Each row was made from one path, in order. Every step used is in the known rows, and no mark comes twice. Write each row's path.
Known rows
t-w-v-u-s-k-l: [  4   1   4 -23  45  -9 -14  14  23  -3  25 -20 -27  16  -2 -21  28   1
  22 -44  33   2 -11   2 -13 -20 -31   8   9  -3 -18 -14  -6  40  10  32
   1 -17   9 -14 -11 -32  21  31 -13  13   5   5 -32  25]
b-v: [  4 -15 -11  15  10  -5  -4  12 -18  13 -15  37  14 -11  -3   4 -13  -5
 -54  11  -1  -2 -16  15  -1 -29  14 -12   4  -9  -7 -15 -15 -17 -12  10
  12 -20  12 -20  13  14 -24 -30   3   8  21   6  22  13]
s-k: [ 11 -25   4  -1   7   9  14  10  -8   3  -2 -10  -8   0   1 -17   3  -1
  22 -19  29   6 -35   0 -13   8  -5   2   4   4  16   4  -5   0  15  14
  19  -9  14  -5  -5   9   8 -45  -5 -18  -1  12 -18  -4]
u-t-w: [  6 -18   2 -18  17  -7  13  17  -6  14 -15  15  -4   9 -16 -23  17  11
  11  -7   0  -4  -1 -26  -1  46 -50  10   5  -3 -13  14  13  21  28  52
   9   1 -34  11  -5 -14  27  32   0 -12 -16  25   2 -13]
k-s: [ -3  27  16   0  28   5 -24  -9  -2  22 -11  12  -3 -15   0 -12  -1  -3
  -1 -12   3   1 -18   6  -7  20  24   6  -3 -14 -11   3 -17   3   6 -31
  -3  -5   9  -2  -1 -21  15  23 -26  17  -2  -1 -28  17]
b-v-u: [ 11   3  -9  13   0 -17 -12  11   0  -2   7  26  14 -19   1  12 -14  -1
 -64  13   6  -7  -4  24   3 -13  11 -16  10 -14 -10 -34 -22 -15 -17   7
   0 -39   3 -18   4   3   5  -5  -9  22  35   2  -8  20]
c-q-w-v-u-s: [  9  -3  36  18  32 -20   7  11  11 -36  83 -11 -18   6   9 -21   0  -2
  46 -14   8 -12  48  27   3 -17  22  -4  -6  -3 -16  14  -3 -37  -4  34
  19  17 -27  -3  -2  11  29  13 -13   1  13  -6   4  47]
q-u-t: [  4 -21  -1   3  11  -9  41  12  -2  18 -41  17  -8 -25 -16 -24   2   0
   0  -9 -12 -10  -5  -8  11  33 -52  -5  15 -27  -9 -10  10  -3   5  -3
   1  -6 -39   4   4  -1  47  17  -7   6   9  19  14 -12]
r-g-w: [ 17 -19  22 -14   9   5  22  12  -6   8 -18 -51  -4   9  -6   8 -22   3
  69 -10  -8  -4  30 -26 -11  16 -26 -13  -1   8  25  23  -4  52  -4  10
  -6  -3 -16  -4  -6   5 -61 -54   7 -11  10 -10  -2 -16]
t-u: [  4  25 -10 -20 -27   6   5   5  13  18  27  -1  -1  -2   5  -3  -9   0
 -13  12   3  -1   6   9   4   9 -44  -6  15 -17   0   0  10  23  21 -14
   5   3   2  12  -5 -13 -13  23 -15  23   4  14  -9 -16]
c-q-u-t-w-v: [ -5 -14  12   0  36 -10  45  22  -8  -7  32 -13 -19  -3   2 -35   3  -1
  50  -9   3 -10  19  -2   6  52 -50  -3   6  -6 -15   9  21   0  35  33
  15  20 -44   9  -4   9  41  12   0  -6  -1   6  17  33]
u-q-w-v-b: [  2 -11  17  13  13 -10 -16   9   8  10  24  17 -11  -3  -4   1  15  17
  45  27   6  -3  48  16  -4 -53  -1  -4   5 -35   0  37   7  30 -27  14
  24 -12 -17 -25  10  -4  16   8  -8 -16   1 -22  34  12]
w-t-u-q: [-12  23 -11 -12 -24   5  16  32  16   7  22   4  -7 -21 -13 -12  23  15
   0  24   5  -1  10   3   4  -3 -39  -4  13 -23  -7  10  26  11  -8 -18
   9  25   5 -10  -2  -8  16  22 -30 -18   1  -4  16   2]
c-q-u: [ -5 -15  13  10  10  -3  32   2  10 -24  27 -14 -14  -8  12 -13 -13 -11
  29   9  -2  -4   8  11   8  50 -18 -10   3  -1  -7   4   7 -28  19  -9
  18  17 -29   7  -2  25  16 -10   6  -5   9   2  13  31]
g-w: [  9  -8  23   4  -4  10  20  -2 -23  18 -14 -10  -7  -5   0  -3 -19  13
  37  -5  -1  -6  38  -1  -9   0   7  -3  -3   7  19   5  13  34   4 -36
  14   0   4  -3 -18  -4 -28 -22  -1  10  12   2   3   6]
b-v-u-s-k-l: [ 20 -22  -8   6  13 -20 -10  11  -3   5  -1  29  -4 -23  -8   0   6  -5
 -91 -17  16  -7 -28  28  -8 -36   1 -10  15 -23 -20 -37 -41 -17 -22   9
  18 -40  20 -30  13  -2  11 -12 -19  14  37   6 -17  27]
r-g: [  8 -13   3 -18  16  -3   4  14   7 -12  -1 -38   4  11  -6  11  -4  -8
  39  -7  -8   1  -3 -20  -3  14 -31 -11   1   4   7  21 -16  25  -3  38
 -18   2 -22  -3   8   6 -32 -35   4 -12   2 -11  -3 -21]
s-k-l: [ 11 -23  -2 -19   9  -1   0  11  -8  -5  -4 -31 -19  -3   1 -21  14  -4
 -13 -35  23  11 -48   5 -13  -6  17   9   9  -6  11 -11 -14  20   6  -1
  32 -10  24 -15  -9  -6  -6 -21 -15 -26  -1   7 -24   4]
v-u-s: [ 10  -2   8  -1  -5 -16  -7  -8  31  -7  24   7 -11 -11  -6   6  11   4
 -39  -7   6 -15  17  20   0   1 -22  -4   6  -9 -22 -20 -21 -21 -11   7
 -15 -23  -9  -2   6 -13  48  33 -16  21  20  -3 -30  13]
r-g-w-t: [  9 -17  18 -15  11   3  29  27   4  -3 -13 -51  -7  -1 -12  -2  -3   7
  73 -19  -4  -3  32 -18  -8   9 -22 -14  -3  10  23  22   8  35 -13   6
 -12  15 -11 -10 -10   1 -47 -50  -7 -19  11  -9   3  -9]
v-u-s-k: [ 19 -15   9  -1   1  -7  -3  -1  27 -10  19   1 -15  -9  -6  -5  13   3
 -22 -23  28 -11  -8  20  -9   0 -26  -4   8  -6 -11 -15 -24 -23  -4  20
  -3 -33  -2  -5   4  -6  49   6 -16   8  18   5 -43  13]
t-w-v-b: [ -8   0  -3 -13  30   5 -21   8  30  12  26  -7 -13  27   7  -8  27  13
  34 -18  24   2  18  -3  -7 -17 -27  -1   1   4 -11  21  18  40  19  16
 -10  -2   1  -4  -3 -25  -1  29   3  13  -6   2  -4  15]
t-u-v-b: [ 16  11 -24 -19 -37   0 -14   9  40  25   4  11   0   7   1   6   4  23
 -33  -8   9  -1   7  11  -1  -9 -69  -4  22 -33   4  21   8  18   4  -5
   2   0  10   8  13 -17  11  24 -20   4  -3  17 -19  -2]
b-v-u-t-w-q-c: [  0 -15   0  12  28 -20  -8  25   3   0  -5  37   7 -16  -8  -5  -5   8
 -47 -10  18  -7  11  21   4  22 -27 -10   7  -7 -17  -9 -22   3 -22  19
   3 -32 -23  -8  -7  -5  71   2  -3   5  19  24  21  33]
b-v-u-s: [ 14  -9  -3  15   9 -16 -10   5   5   5   2  48   7 -20  -7   7  -2  -3
 -89   4   3 -12  -1  27  -1 -29  -1 -17  10 -19 -22 -34 -32 -28 -26  15
   2 -29   8 -23  18   3  14  -2  -8  27  37   5  -5  24]
u-v-b: [ 18 -22 -17   1 -12  -7 -20   5  32  10 -23  18   1  10  -3  12  11  27
 -27 -27   7   0  -1   6  -4 -13 -31   1  11 -21   8  24  -4  -6 -17   9
  -2  -9   9  -9  24  -8  31   5  -8 -21  -8   8 -12  18]
t-w-q: [-12 -13   5   1  29  16 -12  10  17 -16 -18 -16  -7  23   4 -10   2   2
   9   6  20   1  11 -26  -4  24 -39   2  -5  12 -18  31   3  23   6  -3
  11   7 -24  18 -26 -20  39  23  13  -3 -15  22  25  21]
u-v: [ 16  -4 -12   1   4  -9 -10  12   4  -1 -43  22   4   7 -10   6  -5  13
  -6 -31  -1   1 -22  -4  -1  -8 -30  10  10 -17   4  14  -8  -9 -12  22
   1  -1  10  -7  14  -2  25  -5  -9 -20 -10   6  -6  11]
q-w-t: [  7  -9  25  14  11 -13  -3  29  24 -33   4  12  -8  -8  -6 -23  14   2
  33 -10  -3   4  13   8   7 -20  49  -2  -4 -10  -4  29  10 -42 -21   2
  20  20 -13  -3  -9  -1  -3  21 -22  -7   5  14  20   0]
p-w: [ 16 -10  22   9   5  -2  32  12 -10 -17 -25 -16  15   3   8   6   3  -2
  12  23   6   4  29  -4  -4  11  43   5   3  -9 -13 -16   0  -8 -16  46
  17  34  -4  12 -15  16  16 -21  -2  10   9 -19 -16  34]
c-q: [ -4 -10  12   4   3  -2  17   3  -1 -27  52 -20  -7   6  12  -7  -7  -3
  21  11   2  -3  13   5   2  37   4  -1  -7  14  -3  11   4 -25  20  15
  17  25 -14   7  -3  21   9  -8   6 -18  -4  -7   3  34]

Which path is each row?
[  1   9 -26 -17 -32   2   3  33  42   6   8   5  -4  -9 -10 -10  25  24
 -22 -19   9   1  -1  15   4  -7 -36  -2  15 -23  -1  20  23 -11 -11 -14
  -4  27  16  -4  11 -17  23  24 -38 -13  -1  14 -10   9] => w-t-u-v-b
[  1  19   6  -7 -18 -14 -11   1  19  -4  24  -2   0 -19  -2  21   4  11
  -5  36   6 -11  23  13  -1   9 -29  -7  13 -18  -4 -15  -9  21 -16   8
  -2 -30 -14 -15  -3  -5  47  30  -9  -7  11 -22 -15  14] => v-u-q
[ 20  -9   9 -21   0   3  25  37  15   8 -20 -42  -4   5 -16  -2 -11  13
  64 -29  -5  -4  22 -17  -7  10 -61 -12  10  -7  23  30   8  37 -10   9
  -8  15  -6  -7  -1  -5 -43 -39 -20 -21   8   0  -7  -9] => r-g-w-t-u-v
[ -9  20 -14 -17 -23   4  13  30  22  -3  23  -8  -7 -14  -7 -17  20   7
  -5  -5   6   1   7  11   7   0 -15  -5   9  -9  -5   5  27  -4   1 -18
  -3  33  12   4  -6 -12   8  25 -32  -2   3  12   0   0] => w-t-u
[ 13  -4  -6   1  10 -21   0  24  -2  13  -2  32  11 -17  -9  -1  -1   7
 -62   7   5 -10  -7   5   1  12 -23 -11  13 -14 -20 -26 -14  -1   1  40
   7 -34 -16  -9   2  -5  24  15  -8  14  23  17  -9  15] => b-v-u-t-w
[ 15  -8  10   2 -16 -13  -8  34  51 -15  10  23  -7  -3  -6 -17  17  19
  12 -11   4   2  20  19   6 -29   2  -7  11 -31   0  42  15 -29 -16  -5
  23  16  -5   3   1 -12   6  35 -36  -5   3  22   5   3] => q-w-t-u-v-b
[ 11 -44  21  -7  26   8  47  22 -11  12 -44 -62  -8  -6 -14 -11 -22   6
  54 -14  -3 -13  42 -40  -4  24 -69 -15   5  -4  19  29  -3  53 -15   0
  -4   5 -50   8 -17 -11  12 -42   2 -16  10   6  26   0] => r-g-w-q-u-t
[  7  10  18   4  -7 -10   4  33  28 -21  20  14  -9  -7  -3 -25  10   2
  29  -3  -1   3  21  12  10 -18  19  -7   4 -20  -4  29  17 -28  -9 -10
  26  24 -12   8 -12  -6  -9  29 -31   3   7  22  10  -7] => q-w-t-u
[-16  -5   7  10   7  -8 -12   0  -2   7  -5  53 -12 -15  -8   9   5  10
  43  17   3   5  22  30  -3  31 -36  -2  -1 -16   5  27  -9  26 -29 -15
  10 -15  -4 -26   9  19  27 -18   9 -28  -8 -18  38  11] => u-q-c
[ 11   7   2 -13 -11 -24  11   9  11  -1  23 -11   2 -17  -9  -5   7  13
 -27  -2   3 -16  13   5   6  20 -28   0  11 -10  -7 -23  -1   2   0  36
 -13 -23 -32   6  -7 -16  72  41 -20   3   8   5 -28   5] => v-u-t
[  1 -10  22   5  -5  11  31  22  -9   7 -11 -17 -12 -14  -9 -16  -1  19
  47 -17   4  -3  38   3  -6   0  20  -2  -4  12  17   8  27  10  -9 -39
  11  20  15  -8 -19  -3 -15 -11 -17  -7  15   1  11  17] => g-w-t
[ 17 -12   6 -11   4 -16  -9  -1  28 -12  15 -14 -20 -13  -5  -7  16   0
 -50 -35  22  -9 -14  18  -9  -7 -10   0  12 -15 -12 -25 -28 -13 -11   7
   7 -26   6 -11  -2 -15  39  19 -22   7  21   2 -49  18] => v-u-s-k-l
[ -5 -28   9  -2  24  -7  41  15  14  -3  42 -14 -21   0   5 -31  13   8
  43  -4   7  -9  27   6   7  46 -48  -6   5  -6 -12  17  25   2  33  17
  12  18 -42   7   1   5  43  18  -1  -8  -1   8  15  34] => c-q-u-t-w-v-b
[-14  28   9  -9  39 -12 -25  13  26  -1  31   5 -17  12   1   0  13   9
  68  -7  27   2  30  17  -4  16 -44   2   4   1 -10  10   6  51  -1  20
 -11 -22  -5 -16  -9 -18  33  32   5   7  -1  -7   1  28] => t-w-v-u-q-c
[  4  -5   7 -13   9 -15   2  16  23  -9  11 -22  -1  -2  -8 -11   8  14
 -16  -4  17 -13  17 -14   4  34 -54   3  10  -4 -16  -2   2  20   9  33
  -7 -18 -45  18 -22 -28  93  55 -14   0   0  19 -14  18] => v-u-t-w-q
[ -1  -7  19  12   2  -9  -3  24   5 -15  -6  20  -9 -19 -15  -9  17  11
  41  35  -3  -1  25   6   1 -16   8  -3   3 -29  -4  34   8  -4 -31   7
  32   7 -21 -21   2   8  17  11 -15 -32  -1 -14  40   3] => u-q-w-t
[  5 -30  23  25  19   7  44  17  -3 -26 -56 -36  10  -8   7  -5  -7  -4
   4  22  12   0  45 -11   3  10   8  -2   5 -17 -22  -9   1 -11 -37   5
  16  41 -30  21 -28   6  83 -14   1  11  14 -12  16  57] => p-w-q-u
[ 10 -25  31   9   4  -6  24  27  21 -36  65   3 -25  -1   3 -39  11  -1
  45  -8  15  -1  14  21   0  20   3  -6  -2  -6 -10  38   7 -57  11  13
  49  34 -17   9  -4  20  11  -5 -21 -20   6  20   9  25] => c-q-w-t-u-s-k
[ -1   5  -4  16   4 -21 -20  12   9   3   4  52   7 -28  -5  20 -11   6
 -36  25   9  -4   9  47   1   2 -12 -16  11 -21  -8 -13 -27   8 -38  -5
   8 -50   4 -33  11  15  20 -18  -1   0  29 -11  15  29] => b-v-u-q-c
[ 11 -27 -12   6  -4  -8   5   4  37  14 -50  22  -7 -11  -4   3   3  14
  -8 -20  -1  -2  -7  10   4   4 -55 -10  20 -36   0  15  -1  -8 -13 -20
  -3  -8  -9  -6  20  -3  32   3  -7  -1   8  12   4   8] => q-u-v-b
[ -4 -29  -2   5  26  10  -9   9  46  -4 -48  -6 -11  18   3  -6   4  12
   8 -13  19   1   5 -22  -1  21 -83  -3   8 -12 -15  41   4  17  -6 -20
   9   0 -28  15 -10 -23  62  25   8  -5  -9  30  22  27] => t-w-q-u-v-b
[ -8 -19  31  24  16  13  13   1 -12   4 -22  -4 -13  -5   3  -9 -24  14
  46 -24  17   0  61  11  -5  13 -13  -3 -12  18  20  29   2  36 -30 -66
  13   3  -2   4 -29  -2  38 -32   2  -6   6   7  37  41] => g-w-q-c
[  8 -14  37  15  13 -13   6   7   6 -44  52  -3 -10   9  14 -18  -9  -6
  43  14  -2  -2  26  12   4  25  28  -4  -8   1  -1  33   1 -44  10  15
  38  20 -28   9 -10  24  -5  -1   1 -17  -2   4  16  27] => c-q-w
[  6  11  14  -4 -18   0  39  38   3 -15 -12 -18   9 -14  -3  -3  22   9
  15  44   9   4  38   5  -1  10  14   1  11 -27 -19  -5  19  -4 -20  26
  23  54   0   5 -15   9  30   1 -24  -4  11 -24  -1  35] => p-w-t-u-q
[ 21  -2  23  -4  29 -16  28  22  -9 -20  12 -43  -5  -5   2  -9  25  -1
   4 -23  29   0  27  17 -12 -44  44  12  11 -19 -22 -42 -12   7 -26  60
  10  15  13 -11 -15  -9  53  -5 -26  18  24 -30 -44  62] => p-w-v-u-s-k-l
[ -5 -46   8  -4  45  12   3   9  22  -8 -48 -17 -29   8  -3 -30  14  -5
  -8 -27  26   4 -17 -25  -9  17 -64   1   6 -10 -22  19 -14  18   3 -26
  25   3 -19   7 -18 -22  47  20   4  -1  -3  29  22  22] => t-w-q-u-s-k-l
[ 13   0  21 -16  22  -4  16  21  -7  10  15 -65  -8   0  -8  11 -15  12
  87  -6   1 -12  54 -11 -12 -19 -45 -14   6  -3  23  11  -3  78 -17  25
 -17 -16 -16 -24  -5  -6 -24 -41  -3 -11  18 -31  -6   5] => r-g-w-v-u-q
[ 20 -19   6 -25 -13   3  21  33  28   8  -8 -46  -7   6 -12   6  -1  23
  46 -23   0  -4  33 -14  -9   7 -57 -16  10  -9  28  37  11  42 -12   4
 -11  13  -2  -7   0 -11 -41 -38 -21 -20  10   1 -10  -4] => r-g-w-t-u-v-b
[ 14   8   7  -5 -20   9  29  29   5  21 -20  -7 -10 -12 -11 -15  -5  25
  29 -23   2  -4  29   4  -5  -7 -25  -1  10  -7  18  16  28  21  -9 -32
  15  18  20  -2 -14 -15 -15  -1 -30  -7  13  14  -1  13] => g-w-t-u-v
[  7  15   8  -7 -25  -2  -2  10  11  16  19  19  -7  -9  -2  -5  -5   8
  14  49  -2  -1  29   6   2  -3 -50 -10  17 -40  -2  24   6  28   2  -9
  34 -10 -17   1  -3  -6 -10  25 -11   3   2   6  17 -18] => t-u-q-w
[ -1  -2   2 -17  38 -10  20  24 -17  23   2   8  -9  10 -15 -31  22  13
  30 -26   7  -5   9 -23  -2   4 -47  13   4  -4 -14   4  19  39  26  61
  -4   4 -28   6  -3 -22  37  32  -7  -5 -15  13   4   0] => u-t-w-v
[  9   1  34   7  28 -28  17  22  -6 -32  85 -19 -11   0   7 -29  -1   4
  54 -15   7 -13  48  20   7  -1  18   0  -2  -6  -8  15  10 -22   9  53
  21  11 -41   3 -12  10  42  26 -16  -8   5   3   1  40] => c-q-w-v-u-t
[ 10 -43   5  14  23   5  29   1   9  10 -41  25 -25 -17 -11 -23   7 -11
   5 -25  10  -5 -23   7  -3   8 -51 -10  11 -25 -14   0 -10 -27  -4 -17
  13 -12 -10  -4  13   9  24 -23  -3  10  16  19   4  -8] => q-u-s-k
[ -1  -1 -13 -24  -9   3  15  30  22   3  13  -2 -26 -20 -15 -35  39   3
 -39 -32  14   3 -21  10  -4 -15 -25   1  13 -20 -13  -1   7  -8  -4 -18
  16  31  23  -8   4 -16   9  19 -43  -4   8  16 -13   7] => w-t-u-s-k-l
[ -2 -17   1  -3  37  -9  33  19  -2  25 -29  15 -13 -11 -13 -31  12   1
  43 -20   0  -6   2 -11   6  20 -65  -2  16 -23 -16  -4  20  27  18  18
  -2  -1 -35   4   0 -13  38  27  -3  10   1  19  15  -5] => q-u-t-w-v
[  1  20 -19 -17 -21  -3  10  38  27  -2  -3   5  -4  -9 -13 -15  14  15
  -9 -21   4   2  -9   5   6 -10 -33   1  16 -22  -2  10  21 -12  -7  -7
   0  34  15  -2   3 -16  21  26 -35 -14  -1  13  -3   8] => w-t-u-v
[ -6  11 -11 -13 -14   7  17  25  26   4  20  17 -14 -15 -16 -20  29   7
 -28 -12   5  -2   8   9   4 -11 -35  -4   8 -14 -20   7  14 -16  -7 -13
  -2  41   9   2   6 -14  13  26 -33   6   9  12   5   0] => w-t-u-s
[-14 -21   1  20  20  11  18   6   2  -8 -35 -23  -7 -12   2 -15 -13  -4
 -15   0  10  -5  14 -13   9  -3 -45  -8   5 -10 -10   9  -2   1 -26 -51
   1  10 -31  13 -14 -11  72  -1   0   3   5  14  43  28] => w-q-u
[  2  25  -4  -9  24 -21  13  21 -10  10  50 -23  -1 -10  -8 -17  12  12
  11 -35  11 -13  32  13   4 -39 -15   5  10  -9  -7 -28  13  32  -5  47
 -29 -11 -12  -9  -2 -23  65  35 -27   8  11 -12 -18  21] => w-v-u-t
[ 15  11  24   8  31 -30  -2  23   0 -15  36  -5  -5  -4  -5 -24   4   7
  40 -31   5  -8  41  19   6 -50  21   2   6 -20  -6   3   6   1 -11  40
   2 -12 -29  -1  -9 -16  43  38 -27  14  10   6  -3  10] => q-w-v-u-t
[  8 -27  24  -3  21  14  19  17  -9  -2 -22 -63  -2   8  -5   3 -25   5
  51 -16   2  -8  43 -34 -10   5 -44 -13  -4  13  23  32  -8  53 -20  -1
  -7   5 -28   1 -16  -6 -11 -54   5 -19   6  -6  20   6] => r-g-w-q
